Every row comes from one small tree of marks. Brackets hold a mark, then the marks that hang from it, in alphabetical order. Every link used is in the known rows. Which tree was each row made from?
Known rows:
[gibot kisig]: [ -9   7  -1  15   6   3 -18   6  -2  17  -6   3  26 -15  -3  10  -9  -1
   0 -11  -4  11  13  -4 -20   8 -10   7  29  -3   4  -1 -13 -11 -11  12
  11   0]
[midig [vaner mato]]: [ 11   4 -12   4  -3   2   1  14   1   4 -13   6   6 -18  -9  -5 -18  -2
 -23  14   3   6  12 -24  -4   5 -12   7  23 -15   9  22 -15  -8   0  -1
   9  -7]
[zuzo kise]: [  6  -2  16  19   0   5  -8  14  11  42  15 -10  15 -20   8  -6 -10   2
 -10 -11  -1  -8   9  -1 -16   2   6   8  24 -21  16  -5  -5  -4 -18   6
  14   5]
[kisig [zuzo podam vopaman]]: [ 12  13  25  17 -14  -3  -6  17   0  46   0 -13   6 -26 -11  15  -7  18
 -10 -26  12  26   4   7 -17  -8   2  15  24  -6  -7   8 -21   5  -6   4
  45  15]
[vaner [kisig zuzo] mato midig [tera vikevi]]: [ 10  56  19  -2  23 -24   4  16  13  29 -15  -4   5 -27   9 -21 -12  -6
  -8 -24  -9  33  23  16  -5 -29  -1  11   0 -52  -1  13 -31  22  43   1
  38  -7]
[lize [lunal [gibot [kisig [vaner mato midig] zuzo]]]]: [ 12  30  43   6  20 -29  15   7 -18  24  -9  12  26 -45 -14   7 -19  -6
  13 -70 -33  32  13  25   6  -7 -11  -6  23 -39   7   2 -16 -20   9   1
  29   8]
[vikevi zuzo]: [  4  10   2  19  -1  18 -24   3   5  32  10   4   6 -20   0  15   3   1
  -3  -4 -14  10 -12 -13 -34   0 -16  20  20  -6   2   3 -14  -6  -7  20
  -4  -5]
[kise vopaman]: [ -6  -5 -10   1   8   1 -15  25   0   5   6  10   9 -13   5  10   1  21
  -7  -7  21   4  11  -3 -28   7 -12  27  22  -5   3  23 -14  -7   1   8
   4  10]
[vikevi [kise vopaman] [zuzo podam]]: [-10  12  -5  -6  -9  29 -21  17  16  51   9   3   7 -23  -8  15  10  15
  -1 -18  22  -4 -19  -5 -52  -7   3  27  31  27 -11  23 -46   7   7  12
  12   6]
[lize [lunal [gibot [kisig vaner]]]]: [  6   9  32  18   0 -15  -9  16 -18  21  -6   9  38 -33  -3  18   3   8
  18 -50 -19  16   6  22  -9   9 -16  -7  21 -11  14 -25  -8 -25 -23  10
   5  14]
[lunal [gibot [kisig [vaner tera] zuzo]]]: [  7  36  39   7   3 -24  -7  24 -12  51  -3  10  50 -28  14 -12  13   5
   7 -41 -21  45  29  16 -14  -5 -23  12  27 -35   8 -40 -10 -13   3  26
  27  16]
[kisig [vaner mato tera]]: [ -3  19   0   3   5 -21   9  23  -3  32 -12   0   6 -20  -2 -13  -3  -5
  -2  -3   1  20  35 -10  -4 -16 -23   8  31 -39   4  -5 -14   9  13  14
  31   1]
[gibif kisig]: [  2   9   4  18 -11   5  -7   4  -6  -2  -2  -2   7  -2   2   3  12  18
   0   4  -7   6   7  18 -11   7 -13   9  21 -19   8   5 -18 -15  -9  13
   1  -1]
[podam [zuzo kise vopaman]]: [  1 -14  17  26   4  -2 -13  13  14  63   6 -22  12 -20 -12   6 -18   3
 -13 -14  27   2   7  -1 -10   1   7  -4  25  -5   2   5 -20   1  -1   1
  33   6]
[vaner kisig midig [tera [vikevi kise zuzo]]]: [ -1  60   7   5   6   8 -25  -3  24  63  -2  -4  10 -28  13  -7   3  -5
  -7 -36  -5  15 -18   8 -29 -25   3  20  -5 -27  -6  -7 -44  24  30  14
  17 -24]
[kise [vikevi zuzo] vopaman]: [-17  -4  -7  -1   9   9 -33  22  18  22   8  18  14 -27  -8  12   7  22
   6 -19  17  16   0 -10 -41 -11  -8  42  20   7  -5  21 -38  -6   6  30
 -10  -6]
[gibot [kisig [zuzo [vikevi kise] vopaman]]]: [ -9   9  15  22  -7   0 -24   0   1  66  12   2  22 -35  -5  18 -11   3
 -24 -36   9  23   3  18 -36   7  15  12  12 -22 -11 -18 -51  11 -27   1
  45  10]
[kisig vaner]: [  8   4  14  25  -8  -4 -14  11  -8  20   8  -2  12 -20   1   9  -1   7
  -9  -9 -10  15   9  -2 -12  -4 -24  13  27 -27   7 -10   3  -7 -12  11
  14  12]
[vaner kisig mato midig [tera vikevi]]: [ -1  51  -2  -3  26 -23   7  16  18  22 -30  -6   0 -24  -1 -17 -19  -9
  -5 -14   6  19  17   4   2 -23  -3   7  -5 -40   0  22 -27  20  46  -3
  34 -21]
[podam kise]: [  3  -5  10  18   8   3 -11  10  11  30  -5   1  12 -22  20  13   4 -15
 -11 -17  -7  -5  13 -11 -17  16  -9  14  33  -7   5   9   4  -5 -10  -1
   8  15]
[lunal [gibot kisig]]: [ -5  13   5   5  18  -5  -4  15  -4  17 -19   8  42 -21  -3  10   0   0
   6 -25  -8  12  -1   0 -12  17  -8   9  15  -5  12  -4  -2 -21   0   8
   4  -4]
[gibif [kisig [vaner midig [tera [vikevi [zuzo podam]]]]]]: [ 22  59  25  15 -34   0 -11   2  20  54 -14  -2  -6 -31  12  -3   1  22
  11 -32 -11  37   3  27  -4 -31 -20   2  21 -22  -2   7 -47  -2  32  10
  34  -7]
[tera [vaner [kisig [zuzo vopaman]] mato midig] vikevi]: [ -1  58  25  10   6 -29  11  14  -7  12  -7 -10   3 -43 -25  -2 -34  -5
 -20 -39  -6  30  -8   8  -4 -15  -6  10 -13 -34  -3  26 -22  20  48 -15
  30  -7]
[lize [lunal [gibot kisig]]]: [ -2   5  16   7  12  -9  -7  18 -10  17 -16  10  36 -28  -4  16   1   6
  18 -43 -13   5   2  18 -16  16   0  -5  14   3  11 -13 -12 -22 -25   8
  -3  -2]
[gibot [kisig [vaner midig] [zuzo podam]]]: [ 13  40  44  23  -7  -2  -8  -1   5  43   3  -5  23 -33 -10   8 -18   1
   1 -54 -17  41  16  20  -4 -15 -18  10  40 -20  -4   3 -14 -10  14   5
  55  20]
[lize [lunal [gibot [kisig vaner zuzo]]]]: [ 16  12  52  20  -1 -19 -14  17 -24  26   7  12  45 -36   2  15   9  10
  16 -59 -35  30  13  37 -12   2 -13  -2  21 -22  12 -33 -11 -23 -30  15
  15  24]
[lize [lunal [gibot [kisig [vaner mato midig]]]]]: [  4  28  21   5  22 -27  20   3 -12  20 -21   9  19 -43 -18  12 -23  -9
  15 -60 -18  18   5  12  11   3 -12 -10  22 -27   6  10 -12 -17  14  -5
  21  -1]
[vaner kisig mato midig [tera [vikevi kise]]]: [-14  54  -6 -14  22 -15  10  10  18  36 -25  -9   5 -28   0 -15 -12 -14
 -12 -24  11   7   0   6  -8 -25  10  11  -1 -39  -4  10 -37  32  45  -3
  33 -21]
[gibif [kisig vaner]]: [  8  11  19  28 -23  -5  -5   2 -14   1   8  -3  11  -7   1   3  15  19
  -4   0 -13  20  15  22  -7  -1 -26   9  26 -33   9  -9 -15 -16  -8  14
   7   9]
[lunal [gibot [kisig zuzo]]]: [  5  19  25   4  14  -6 -10  16 -12  23  -6   8  48 -21   1   4   5   2
   0 -33 -24  25   5  13 -20  10  -7  13  18 -13  12 -12  -6 -21  -5  16
   8   9]

Which tree is each row?
[ 15  44  22   0   6 -30   2  18   4  44 -11   9  -2 -42  20 -16 -15   2
  -5 -34 -14  40  26  13   7 -33 -13   6  18 -58   5   1 -21  10  36   1
  48   7]  [kisig [vaner mato midig [tera vikevi]] zuzo]
[  6  52  16  13  -4  -4 -35   0  15  65  -9  12  15 -42  21   2 -15   2
   5 -43 -14  43   8   2 -14 -20 -22   3  23 -28   1 -12 -34  -1  26  17
  31 -13]  [gibot [kisig [vaner midig [tera [vikevi zuzo]]]]]
[ -6 -21   4   4  22  -2 -23  22  20  26  -4   7  16 -14  11  13  11  -6
  -3 -12  26  -2  23  -2 -24  17 -14  14  41  17  -8  32 -15  -4  15   0
   7  29]  [podam [kise vopaman] zuzo]
[  5  62  36  14  -2 -11 -11  17  -5   4   8  -9  17 -37   1  -7 -10   1
 -12 -40 -25  23 -14  27 -14 -10 -11  13 -13 -29   5   1  -6   7  30   2
   6   6]  [tera [vaner [kisig zuzo] midig] vikevi]
[ 11   9  22  27 -17  18 -11   9  22  83  11 -19   5 -30 -14  14 -20   5
  -8 -28  17   5  -7 -11 -30 -10  12  10  26   6   0  12 -38   6  -6   3
  40  -8]  [vikevi [zuzo kise podam vopaman]]
[  1  40   4   1  12 -22  18  12   8  35 -14  -1  -3 -28  -4 -14 -21  -9
  -9 -21   0  23  27  -9   8 -20 -19  11  30 -47  -1  11 -10   7  35   8
  42  -5]  [kisig [vaner mato midig tera]]
[ 17  24  55  37  -5 -12  -9  -8   3  69  27  -9  27 -38  -5   2 -36   3
 -18 -60  -7  38  20  14  -4 -11  -4   5  33 -51   4  -9 -23  -5   8   4
  65  14]  [gibot [kisig [vaner midig] [zuzo kise vopaman]]]
[ 20  22  -4   2 -18  -2 -27  26  12  29 -19  11  12 -26  33 -15  -2  15
 -17  -6  11  17  15  -5  -2  -2  -6   3  12 -11  14  -8 -24  -4 -11   8
   9  -7]  [midig [vaner [tera vikevi]]]
[ -7  24   9  16  -5 -15 -18  16   1  40  -4   4  31 -16   5  -6   1   1
   5 -22  -1  31  37   2 -15  -6 -24   9  36 -26   2 -27 -18  -1  -5  24
  32   7]  [gibot [kisig [vaner tera]]]
[-17 -10 -10   4   9   3 -28  20  18  43   7   7   5 -27  -6  14  11  15
 -14 -10  40  -4   1  18 -38   8   6  15  17   3 -12  12 -43   4  -4   0
  15  20]  [podam [zuzo [vikevi [kise vopaman]]]]
[ 16  34  33  12   3 -12  19  11   1  31  -5  -6  -2 -34 -17   0 -21  -5
  -5 -35 -13  30  12   8   4 -24 -15  12  34 -37  -4  24  -8   5  31  -7
  54  16]  [kisig [vaner mato midig] [zuzo podam]]
[ -9  59   4   2  11 -18  13  19   0  -7 -19  -7   2 -40 -20  -6 -30 -17
  -7 -22  -9   6  -9   3  -3  -9  -8   6 -11 -21   5  30  -9  11  52 -13
   6 -14]  [tera [vaner kisig mato midig] vikevi]
[ 11  29  -8  -2 -25  21 -38  15  16  63  -4  14  13 -31  31  -9   8   8
 -20 -14   0  12 -12 -12 -30 -12  -1  10  14  -4   6 -19 -48   8  -9  19
   3 -15]  [midig [vaner [tera [vikevi kise zuzo]]]]
[ 18  33  20  20  -7 -27  -1  21  14  45  -2  -5   7 -32 -15 -16 -13   0
 -33  -3  18  46  38   7 -14 -13  -3  18  -4 -47  -3   1 -57  15  -2  -3
  59  -5]  [midig [vaner [kisig [zuzo vikevi vopaman]] mato tera]]
[ 11  30  25  17 -18 -29  10  21   3  35   1   5   0 -25   1 -19  11  11
  -5  -5 -11  39  50  41  -9 -16 -17   9  20 -64   3 -15 -50   2  -2  10
  44  12]  [gibif [kisig [vaner mato tera] [zuzo vikevi]]]
[  0   8  14   1 -10   7 -19  27  13  52  16   5   8 -35   4  11   9  23
 -12 -26  28   6   4  30 -43  -1  17  26  20   2 -11  11 -49  11 -11  -3
  39  31]  [kisig [zuzo podam [vikevi [kise vopaman]]]]
[  4  47  24  14   8 -31   3  12  17  59  -5   9   7 -43  -2 -13 -26 -13
  -7 -39  -9  48  42  19  -4 -19 -13   8  26 -62  -5  -5 -36   6  19   2
  66   6]  [gibot [kisig [vaner mato midig tera] [zuzo vikevi]]]
[-14 -20   0  -1  17  -3 -21  30  22  16  -5  15  19 -30   9  13  11   7
   2 -28  28  -1  22  -6 -24   7  -4  38  31   8  -6  26 -22  -4   1  12
   1  17]  [podam [kise vikevi vopaman]]
[ 11   3  16  28  -5  -2  -5  11  28  70 -14  -9  -7 -45  -1  29 -12  -8
 -14 -32  31   5  11   5 -19  17  10   9  21   7 -12  23 -30   8 -17 -23
  51  16]  [zuzo [podam kise] vikevi vopaman]
[ 14  42  26  13   7 -30   8  17  15  55   1   5  -8 -44   6 -15 -17  -5
 -15 -31  -8  39  36  19   0 -23 -14  14  19 -66  -3  -3 -25  10  16   2
  58   8]  [kisig [vaner mato midig tera] [zuzo vikevi]]
[ 16  12  56  28  -2 -20  -4   9 -12  66  17  -7  51 -36  -3   2 -16   9
  -7 -55 -12  36  14  15 -10   0  -1   5  22 -41  16 -32 -20 -15  -2   6
  46  17]  [lunal [gibot [kisig vaner [zuzo kise vopaman]]]]
[  9  46  36   7  27 -21  18  14  25  51  11 -19  17 -21  -4 -36 -18 -18
 -10 -27  -8  19  37  12  -6 -27  10  12  13 -66   5   4 -27  21  33   8
  52  -5]  [vaner [kisig [zuzo kise]] mato midig tera]
[ -9  64   5  10   4 -11   3   5   2  27  -9  -9  -6 -44 -33   8 -36 -10
 -15 -32  -3  24 -26 -13 -18 -13 -11  11 -16 -18  -6  38 -34  18  57  -8
  15 -30]  [tera [vaner kisig mato midig] [vikevi [zuzo vopaman]]]
[ 13  49  29   4  -5 -26  23  10   2  23  -5   0   2 -18   3 -24  -2   6
  -7 -18 -19  42  38  25   8 -25 -26  13  32 -65  -1   2 -30   0  35  14
  40   6]  [gibif [kisig [vaner mato midig tera] zuzo]]
[ -2  60  25  18  10 -21  14  17   5  12  10  -8  -3 -42 -26 -10 -26 -20
 -19 -27 -19  20   5  22 -15  -6  -7  16 -11 -45  -4  17 -17  11  31  -8
  27   4]  [tera [vaner [kisig [zuzo vikevi]] mato midig]]
[ -2  53  29   3  -8 -16   7  33  -6  10 -11 -12  12 -38 -26  -6 -11  -7
   1 -18 -14  12   6  21 -19 -16   0   4  -2  -6   3  17 -24  15  34  -9
  17  11]  [tera [vaner [kisig [zuzo podam]] mato] vikevi]
[ 15  14  31  29 -19 -20   6   9  -6  15   9   4  -2 -30  -8  -2   5  11
  -8   1 -24  32  31  38 -10  -8 -19   8  16 -59   7  -1 -41  -8  -8  -3
  33  18]  [gibif [kisig [vaner mato] [zuzo vikevi]]]
[ -1  37  -7  -8  -2  -9  -4  16  13  26 -20  -1  19 -22   5 -23   0  -7
 -24   3  11   7  11  -3 -10 -15   5   6   0 -24   5  -2 -45  22  13   1
  22 -12]  [midig [vaner kisig mato [tera [vikevi kise]]]]
[  2  23  21  15  18 -12   6  13  -3   4   3  -8  18 -13 -20  -5   1 -13
  -9   2 -17  19  22   7 -20 -12  -7  19  10 -42   3  13 -17   9   8   6
  19   4]  [vaner [kisig zuzo] mato]
[ 10  44  30  17  -8 -11 -10  12  13  76  19   1   7 -44  21 -14   2   4
 -25 -47  -5  30  16  32 -15 -18  -3  19  19 -59  -7 -34 -30  15   2   9
  51  17]  [kisig [vaner midig tera] [zuzo [vikevi kise]]]
[  9  15  24  20   6 -19 -10  14  -4  51  -6   9  32 -45  -8  18 -10  11
 -12 -41   2  39   2  19 -21  16   6  10   2 -22   4 -11 -28 -14 -16  -3
  37   4]  [lunal [gibot [kisig [zuzo vikevi vopaman]]]]
[ 19  49  40  14  -8 -11  -1  16  12  60   1 -10   8 -32  12 -14  -4   6
  -4 -43  -4  41  25  19   1 -29 -17  17  35 -32  -8  -8 -13   5  18  15
  54  20]  [kisig [vaner midig tera] [zuzo podam]]
[  1  41   8   7  -3  -6   7  14  14  61   1  -6 -10 -57 -11   0 -56  -7
 -16 -43  -1   4 -26 -18 -15 -12   9  -2   2 -16   6  27 -34  10  44 -13
  24 -21]  [tera [vaner mato midig] [vikevi [zuzo kise vopaman]]]
[ -5  13  42  17   8 -20  14  22  20  51   3 -28  20 -33 -49 -11 -20  -2
  -1 -31  21  21  26  13 -14 -31  26  22  11 -24  -7  16 -48  23  18   3
  56  -1]  [vaner [kisig [zuzo [kise vikevi] podam vopaman]] mato]
[ -8   8  -6  14  -9  23 -20  -5   0  63  11  -4   7 -23  -9  22   0   4
 -18 -21   8   9 -31 -18 -41  -3  -1  22  18  -5  -9  -3 -38  13  -9  15
  12 -12]  [vikevi kise [zuzo vopaman]]
[  6   6  57  17   5 -20 -12  22   0  52  14   5  62 -43  -6  -9   1   6
  12 -59 -23  30  20  25 -11 -12   0  16  24 -34  17 -36 -17 -18  -2  24
  20  13]  [lunal [gibot [kisig vaner [zuzo [kise vikevi]]]]]
[  5  35  -1   6   2 -13   7  20  12   8 -16  -5  17  -8 -14 -28  -3 -10
 -17  14   9  19  33 -14  -3  -9 -15  11  13 -30   3  11 -28   9  12   9
  23 -12]  [midig [vaner kisig mato tera]]
[-11 -22  17  19  12 -11 -18  18  22  60  -1 -17  17 -33 -22   2 -14  11
  -6 -27  34   7  11  -3  -6  -9  13   9  20  -2  -4   1 -33   6   0  15
  24   1]  [podam [zuzo [kise vikevi] vopaman]]
